Known rows, with every step that occurs
J-N: [-0.13  0.15  0.09 -0.06  0.07  0.25 -0.24  0.23  0.31  0.20 -0.21  0.31
  0.01  0.21  0.38  0.39  0.22  0.07]
W-H-N-J: [-0.55 -0.47 -0.46  0.10  0.19 -0.31 -0.21 -0.18  0.71 -0.64 -0.40  0.06
  0.12 -0.33  0.02 -0.22 -0.06 -0.01]
J-N-W-Q: [ 0.06  0.10  0.29 -0.02 -0.68 -0.15  0.25 -0.15 -0.01  0.14  0.16  0.27
 -0.26 -0.27  0.06  0.48  0.10 -0.23]
H-N-J: [-0.57 -0.25 -0.28 -0.06  0.05 -0.15 -0.20 -0.10  0.74 -0.44 -0.47  0.17
  0.31 -0.27  0.29  0.00 -0.05 -0.11]
H-W-J: [ 0.49 -0.07 -0.36 -0.13 -0.08 -0.25  0.15 -0.59  0.71  0.19 -0.21  0.03
 -0.12  0.18  0.42 -0.19 -0.39 -0.38]
C-H-N: [-0.47  0.15 -0.26  0.44  0.08  0.12 -0.25 -0.03  0.19 -0.54 -0.59 -0.05
  0.10 -0.20  0.09 -0.05 -0.10  0.02]
N-J: [-0.16 -0.26 -0.26 -0.24  0.03 -0.18 -0.06 -0.12  0.87 -0.11 -0.44  0.29
  0.08 -0.04  0.16  0.18 -0.12  0.05]
W-Q: [ 0.14 -0.08  0.13  0.10 -0.70  0.08  0.20 -0.32  0.15  0.18 -0.11  0.33
 -0.10 -0.10  0.26  0.41  0.19 -0.47]
N-J-C-H-W: [ 0.23 -0.22 -0.18  0.07  0.21 -0.17 -0.35  0.10  0.41 -0.02 -0.34  0.11
 -0.13 -0.02 -0.45 -0.30 -0.34  0.38]
J-C: [ 0.29  0.10  0.04 -0.10 -0.21  0.56 -0.43  0.30  0.10  0.15 -0.01  0.28
  0.19 -0.02  0.07  0.38 -0.26  0.24]
W-N: [-0.06 -0.17 -0.12  0.12  0.12 -0.14 -0.26 -0.13  0.23 -0.51 -0.35  0.27
  0.25 -0.15  0.29  0.31 -0.04  0.00]
H-W-N-J: [-0.15 -0.58 -0.26 -0.15  0.30 -0.60 -0.20 -0.19  0.72 -0.46 -0.41  0.32
  0.21 -0.21  0.06 -0.11 -0.09  0.02]
C-H-W: [ 0.26 -0.16 -0.34  0.30  0.13 -0.27 -0.23 -0.25  0.45  0.19 -0.57 -0.11
 -0.29 -0.05 -0.21 -0.33 -0.35  0.10]
J-C-H-N-W: [-0.18  0.20 -0.17  0.20 -0.14 -0.04 -0.23  0.09  0.05 -0.45 -0.21 -0.17
 -0.03 -0.60 -0.31  0.07 -0.52  0.34]
N-J-W: [-0.31 -0.35 -0.54 -0.25  0.12 -0.35 -0.63  0.08  0.66 -0.07 -0.17  0.26
 -0.09 -0.28  0.04 -0.09 -0.25  0.11]
H-N: [-0.40  0.05 -0.31  0.30 -0.07  0.21 -0.33 -0.15  0.29 -0.16 -0.45 -0.02
  0.28 -0.34  0.52  0.00 -0.12 -0.25]
W-J-C-H-N: [-0.21  0.29 -0.09  0.23  0.06  0.35 -0.20  0.13  0.06 -0.72 -0.21  0.15
  0.17  0.05 -0.03 -0.06 -0.18  0.13]
W-J-C: [ 0.48  0.21  0.02 -0.31 -0.21  0.49 -0.07  0.06  0.26 -0.12  0.15  0.35
  0.12  0.29  0.18  0.32 -0.31  0.09]

Rows
[ 0.05 -0.31 -0.20  0.35  0.37 -0.48 -0.28 -0.22  0.18 -0.48 -0.51  0.12
 -0.01 -0.17 -0.13 -0.19 -0.13  0.12] -> C-H-W-N
[ 0.42  0.21 -0.31 -0.30 -0.28 -0.34  0.40 -0.49  0.63 -0.11 -0.03 -0.02
 -0.19 -0.07  0.28  0.23 -0.55 -0.16] -> N-W-J
[-0.64 -0.16 -0.28  0.06  0.21 -0.18 -0.11  0.00  0.67 -0.70 -0.58  0.21
  0.13 -0.16 -0.06 -0.07 -0.02  0.13] -> C-H-N-J
[ 0.14  0.17  0.01  0.14  0.02  0.38 -0.29  0.32  0.09 -0.27 -0.26  0.24
 -0.08  0.16 -0.44  0.24 -0.18  0.53] -> J-C-H
[ 0.06  0.30 -0.30 -0.03 -0.14 -0.33  0.31 -0.42  0.48 -0.59 -0.16 -0.11
 -0.14 -0.16  0.11  0.01 -0.49 -0.08] -> C-H-N-W-J
[ 0.24  0.30 -0.05 -0.19 -0.28  0.27 -0.05  0.05  0.14 -0.31  0.27  0.11
  0.15 -0.16  0.04  0.22 -0.52  0.08] -> H-N-W-J-C
[-0.02  0.22 -0.04 -0.15 -0.15 -0.21 -0.12  0.09  0.29  0.16 -0.06  0.04
 -0.16 -0.29  0.10  0.37 -0.26  0.20] -> J-N-W
[-0.37 -0.25 -0.50  0.48  0.05 -0.01 -0.33 -0.26  0.25 -0.44 -0.35 -0.23
  0.03 -0.45  0.17 -0.24 -0.10 -0.18] -> W-H-N
[ 0.19  0.10 -0.02 -0.21  0.12 -0.06  0.00 -0.13  0.50  0.20 -0.04  0.28
 -0.06  0.38  0.48  0.01  0.02 -0.17] -> H-W-J-N
[-0.27  0.18 -0.31  0.27 -0.14 -0.29 -0.09 -0.13  0.23 -0.41 -0.40 -0.29
 -0.10 -0.62 -0.16 -0.02 -0.48  0.17] -> C-H-N-W
[-0.07 -0.23  0.09 -0.27  0.09  0.14 -0.42  0.34  0.25 -0.56  0.01  0.60
  0.37 -0.05 -0.14  0.33 -0.09  0.43] -> W-N-J-C
[ 0.19 -0.03  0.09  0.07 -0.85 -0.26  0.31 -0.40  0.10  0.11  0.02  0.11
 -0.27 -0.46  0.02  0.41 -0.13 -0.32] -> N-W-Q
[-0.22 -0.27 -0.33  0.07  0.24 -0.31 -0.68  0.03  0.08 -0.53 -0.14  0.28
  0.10 -0.33  0.17  0.06 -0.12  0.07] -> J-W-N
[ 0.06 -0.20 -0.35  0.11  0.02 -0.42 -0.14 -0.13  0.29 -0.18 -0.04 -0.18
 -0.40 -0.32 -0.28  0.01 -0.22  0.26] -> J-N-W-H
[ 0.32  0.29 -0.02 -0.06  0.05  0.30 -0.02  0.16  0.19 -0.47 -0.13  0.32
 -0.12  0.40 -0.33  0.20 -0.24  0.40] -> W-J-C-H
[ 0.00  0.00 -0.01 -0.03  0.15  0.17 -0.22  0.37  0.35 -0.52 -0.31  0.40
 -0.03  0.18 -0.56  0.18 -0.17  0.62] -> N-J-C-H
[-0.22 -0.54 -0.22 -0.03  0.40 -0.68 -0.16 -0.13  0.64 -0.67 -0.47  0.34
  0.07 -0.11 -0.20 -0.17 -0.10  0.21] -> C-H-W-N-J
[-0.66 -0.30 -0.55 -0.07  0.15 -0.31 -0.72  0.09  0.51 -0.32 -0.14  0.18
  0.06 -0.44  0.17 -0.26 -0.21  0.00] -> H-N-J-W
[ 0.11 -0.39 -0.21  0.22  0.22 -0.40 -0.32 -0.29  0.26 -0.21 -0.38  0.13
  0.13 -0.28  0.22 -0.09 -0.17 -0.09] -> H-W-N
[ 0.36 -0.18  0.18  0.27 -0.49  0.02  0.03 -0.18 -0.08  0.12 -0.01  0.28
 -0.26 -0.06 -0.30 -0.02  0.02 -0.14] -> J-C-H-W-Q
[ 0.38 -0.10 -0.18  0.22  0.14  0.01 -0.39  0.08  0.20  0.16 -0.33 -0.02
 -0.17 -0.04 -0.35 -0.29 -0.39  0.33] -> J-C-H-W
